In the rows, zero is written as 128.
Known rows, with every step that occurs:
bazor fima: [138 128 137 108  90 133 119 154 150 112 148 145 160 124 142  86 133 112
  82  83 137 126 111 137 151 133 124 142 147 146 128 138 116 119 147 154]
terib madul bopafe tetupi: [173  83 122 126 118 163 133  98 131 134 153 105 152 134 119 193 105 119
 124 130 159 111 145 117  86  88 141 152  73 112 141 125 132 156 170 111]
terib madul bazor: [ 89 105 148 108 171 136 190 110 139 174 135 128 119 127 117 125 116 100
 124 160 121 138 133 158 123 149 124 100 125 114 101 127 112  96 164 106]
madul bopafe: [137 112 127 166  86 122 119 129 139 112 171 116 150 161 148 123 140  93
 108  69 166 120 130 138 125  64 136 131 141 108 166 160 132 146 140 132]
bilo bopafe: [147 122 144 120  54 150 103 119 138 109 154 137 126 153 133 138 113  88
  73  87 178 159 122 185 168 127 143 128 184 114 121 134  97 105 158 115]
leni topil bazor fima madul terib: [121 143 126 163 130 119 154 121 110 157 104 192  99 165 126  86 178 120
  92 179  81 160  95 106 124 138 107 141 107 162 108 149 109 122 103 129]
bopafe terib: [145 113 114 139 120 127 132 173 131  99 153 129 135 132 161 144 129 106
 151  75 130 113 150 135 134 144 154 135 181  96 130 100 121  67 122 131]
bopafe bazor fima: [192 153 144  82 109 136 114 142 142  96 100 136 144  99 130 120 133 134
 112 119 134 119 114 109 111 137 137 133 125 152  98 122 142 111 109 151]
leni topil bazor: [142  50 148 163  81 155 166 165 124 127 185 161  93 158 163  77 159  40
  86  65 120 179 128 150 130 118 167 159 188 125 139 157  78 136 129 167]
bilo bopafe bazor fima madul: [188 191 139  78 107 142  91  93 114 106  54 154 115  93 117 166 102 187
  96 202 140 121 100 137 140 126 107 117 138 179  68 116 163 118 129 101]
topil bazor fima madul terib: [ 78 165 131 146 129 125 117 137 107 156  71 181 126 153 107  95 143 155
 128 201  95 140  90 118 156 152  98  97 109 141  97 129 125 123  95 135]
bazor topil: [101  79 134 145 113 138 126 151 133  89 177  90 127 125 126  56 143  83
 125  68  99 125 138 153 136  93 151 144 147 148 151 143 122 111 135 165]
razat bopafe terib madul bazor: [118  91 141 105 210 145 161 105 121 137  74 150  98 109 119 216 113 130
 209 200 119 145 136 122 119 215 122  87 119 104  79  66 160  67 167  64]
mubo siro: [ 84 141 151 143  70 126 118 180 173 111 208 110 117 166 164  66 128 100
  90  78 117  80 148 175 106  88 157 141 185  97 157 136  75  83 141 163]
bilo bopafe madul: [165 123 156 117  95 161  99 123 125 103 132 158 114 138 114 153  93 125
 102 109 187 143 125 155 155 154 146 161 160  98 138  94  78 131 155 122]
topil bazor fima madul: [ 78 118 139 126 114 146 113 166 106 148 102 174 126 111 135  87 119 155
 110 166  96 128 102 138 184 125 112 113 162 166 101 137 140 156 128 163]
fima madul: [ 91 106 118 170 107 134 143 142 114 118 154 121  92 128 157 103 120 139
  91 124 128  99 147 156 153 111 125 122 182 135 130 125 142 110 115 150]
razat bopafe: [125  68 145 152  85 161 107 137 134  73 141 136  89 134 152 148 123  93
 120  97 172 150 134 144 152 170 142 121 170 119 134 107 144 111 133 141]
zasod bopafe: [106 127 126 126  80 153  86 138 114  97 168  80  84 131 173 144 100  70
  93  41 194 138 149 157 144 169 133 111 161 135 152 111 123 132 126 145]
leni topil bazor fima madul: [123  93 135 145 116 142 155 148 111 141 134 184 102 125 156  73 152 120
  76 145  85 145 106 128 150 112 120 160 165 183 111 155 126 149 139 155]
topil bazor fima madul bopafe: [ 94 135 128 144 114 125  97 140 106 149  96 166 148 131 123 113 131 166
 126 170 113 120  91 124 166  69 104 115 126 161 126 169 165 197 141 134]
madul bopafe razat: [185 115 123 140  89 130  90 115 126  86 147  97 169 148 139 143 125 116
 149  59 172 121 154  97 109  46 161 134 129 104 160 143 143 172 153 115]
leni topil bazor fima: [151  85 150 123  90 146 148 161 138 133 157 184 131 140 149  67 165  68
  75  83 108 179 100 129 140 125 144 173 158 159 125 163  92 145 149 162]
bilo bopafe tetupi: [221  97 129  85  56 159  93 108 138 104 136 131 153 142 119 181  89  89
  90  86 194 167 144 159 135 129 157 145 153 110 122 110  73 125 172 117]
bopafe terib madul bazor topil: [ 87 103 125  98 238 118 172 125 120 151 109 103 135 101 100 124 134 121
 215 170  45 123 139 136 103 137 131 109  96 134  97 102 139  66 165  84]
leni topil: [167  70 129 165  84 140 173 138 144 109 210 133  98 155 173  86 164  47
  56  42 138 146 144 145 109 107 155 177 177 129 153 151  95 102 139 153]
zasod bopafe terib madul bazor topil: [ 76 140 115  76 233 135 122 106  96 137  99  64 103  92 120 170 103 109
 215 146  88 128 150 134 105 178 117  87  80 154 106  82 154  96 165  75]
vupiv rezu: [109  92 146 157 102 151 168 151 115 104 220 127 128 134 152  99 129  76
  45  30 139 143 139 139 152 128 152 115 208  99 124 158 105  61 127 184]
vupiv topil bazor fima: [102 122 150 120  97 153 140 192 135 135 162 176 177 111 150  63 116  91
  97  71  74 165 102 108 191 146 129 160 175 145 118 166  91 145 132 196]
topil bazor fima madul bopafe mubo siro: [ 87 174 129 131 123  79  78 158 128 147 131 151 153 139 176 146 127 179
 122 184  95  54 114 126  77  45 120 124 103 148 155 174 120 203 154 144]
vupiv topil: [118 113 127 166  89 146 165 172 142 108 217 126 146 125 173  76 115  73
  80  28 105 135 144 126 164 127 143 163 191 116 144 154  93 102 121 184]
madul terib bopafe: [ 96 146 106 156 119 102 136 112 147 144 149  82 129 151 107 134 146 132
 136 122 146 135 134 139 127 157 124 113 101  91 152 133 129 109  78 117]

Rows:
[165 161 110 118 124 116  80 102 112  97  93 118 177 116 132 135 119 200
 138 139 132  88 130  80 126  47 114 136 102 162 136 141 188 192 163 101] | bazor fima madul bopafe razat
[ 62 155  89 176 146  98 140  98 121 158 130  86  98 138 108 137 136 188
 136 182 121 104 138 139 135 146 102  99 102 115 137 127 161 120  71 107] | fima madul terib bopafe
[ 50 167 107 131 151 107 117 121 113 184  74 138 128 126  84 125 137 204
 155 221  89 139  96 120 166 164  91  96  87 147 111 138 160 160  80 119] | topil bazor fima madul terib bopafe
[ 93 125 120 131 160  99 168 116 125 158 108 131 111 122 133 103 121 122
 127 151 121 121 146 155 142 111 107  79 166 129 108 134 118 119 136 119] | fima madul bazor
[124  70 162 110 206 132 112 113 125  94  72 136 102 102  82 108 122 112
 215 146 121 155 135 111 123 161 131 122  98 129 140  85 110 148 152 122] | razat bopafe madul bazor topil
[139 147 139 163 136 127 130 130 129 115 120 149 110 170 103 118 139 120
 144 121 156 125 133 107 108 173 138 143  97  69 155  83  76  99  90 136] | bopafe madul terib
[159 127 143 133 131 159 143 100 120 124 118 108 110 121 125 185 123 141
 138 169 139 103 125 117  73  95 142 127  86 122 117 132 183 130 122 106] | terib madul bopafe bazor
[162 129 104 156 122 110 115 147 130 104 148 123 157 151 152 167 143 115
 167  79 143 102 139 119 116  87 143 134 143  89 155 126 144 110 134 103] | madul bopafe terib
[137 114 125 161 117 123 133 125 110 148 126 180 127 145 145  99 165 132
  95 147  99 141  94 112 131  54 108 161 127 178 137 186 147 197 151 128] | leni topil bazor fima madul bopafe
[129 188 144  46 182 122  88 114 123 140  74 131 130  96 117 146  91 117
 147 110 182 143 124 108 136 198  97 116  92 141 135  85  97 173 164 121] | zasod bopafe madul bazor fima
[203 148 152  92  68 153 100 108 127  95 104 131 110 126 125 172 107 109
 106 127 178 156 124 157 124 128 155 120 163 120  94 117 118  97 121 115] | bilo bopafe bazor
[101 164  96 150 189  99 124  86 103 121  74  51  92  97  72 125 146 201
 202 221  67  99 138 110  84 120 117  99  53 158 121 120 197 119  36 111] | fima madul terib bopafe bazor topil
[144 145 104 129 128 110 106  96 132 119 128  63 150 143  99 151 130 153
 175 113 149 135 157  99 113 140 148 117  87  88 147 113 137 140  93  98] | madul terib bopafe razat
[162 128 105 152 156 111 130 141  99 140 101 184 141 135 155 145 169 154
 154 154  78 125 102  89 119  76 114 165 129 160 126 150 161 157 146 102] | leni topil bazor fima madul bopafe terib
[135 134  72 139 145 104 129  87 120 146 110  77 123 129  92 181 115 178
 152 181 141 116 159 113 108 143 115 118  72 114 139 101 138 138  82 112] | fima madul terib bopafe tetupi
[155 126 166  71 188 130 110 116 144 118  46 186 134  98  96 146 114 137
 172 165 162 156 108  92 141 197 104 125  99 128 115  82 114 148 168 115] | razat bopafe madul bazor fima
[111 102 123 138 155 157 160 148 119 126 155 128 113 123 152 170 117 141
 150 138 105 100 144 138 117 168 145 138 145 101 108  84 148  57 144 110] | bopafe terib madul
[135 117 148 107 175 115 157 137 142 146 110 148 129 124 112 110 116 103
 155 110 149 140 143 127 128 145 135 123 139  89 140 100  67 133 144 133] | bopafe madul bazor
[167 122  90 115 120 114 122 102 146 140 133  77 155 141  90 177 125 128
 153 117 161 142 155 113  98 158 136 129  70  90 148 111 102 133  92 118] | madul terib bopafe tetupi
[ 45 182 103 149 159 111 145 138 116 184 115 138 153 108 101 102 128 191
 143 188  47 143  99  92 186 167  84 128 102 150 115 159 142 160  76 149] | vupiv topil bazor fima madul terib bopafe
[135 149 140  70 147  99 145 128 161 156 103 154 178 124 115  87 135  98
 115 114 133 152 110 133 144 129 106 106 129 141 109 144  96 116 167 125] | madul bazor fima
[104 184 114 151 131 104 122 112 127 134  96 151 128 152 117 104 150 166
 101 179 110 107 104 115 133 145  86 114  96 149 112 121 139  90 104 117] | bazor fima madul terib
[164 158 123  71 134 123 113 125 146 125 101  92 149  67 109 147 120 178
 142 140 134 119 120 115 117 142 128 134 105 155 116 131 180 145  97 139] | terib bopafe bazor fima
[106 103 135 167 115 153 146 110 130 143 172 113 123 148 134 149 128 128
 105 134 141 104 125 142 112  91 128 136 107 112 146 148 157 135 158 110] | terib madul bopafe
[162 149 119 158 125 122 119 107 105 104  96 113 106 117 140 161 126 165
 137 164 141  85 138 114  92  57 128 111 126 139 128 139 190 148  93 121] | fima madul bopafe bazor
[112 116 127  92 202 101 156 120 145 172 115 105 136  94  89 134 107 147
 184 129 148 135 147 129 134 153 123 123 116  89 154 111 100 172 129 118] | terib bopafe madul bazor
[ 94 136 110 121 111  80 114 154 167 130 218  59 131 116 181 156 118 147
 118  98 133  63 170 164  64 108 156 138 130 100 186 149 105 148 124 157] | terib bopafe mubo siro
[168 205 115  91 146 100 116  98 147 136  73  99 145 109  81 159 145 177
 156 176 130 130 108  93  94 173 112 114  51 132 108 122 164 118  60 110] | madul terib bopafe bazor fima
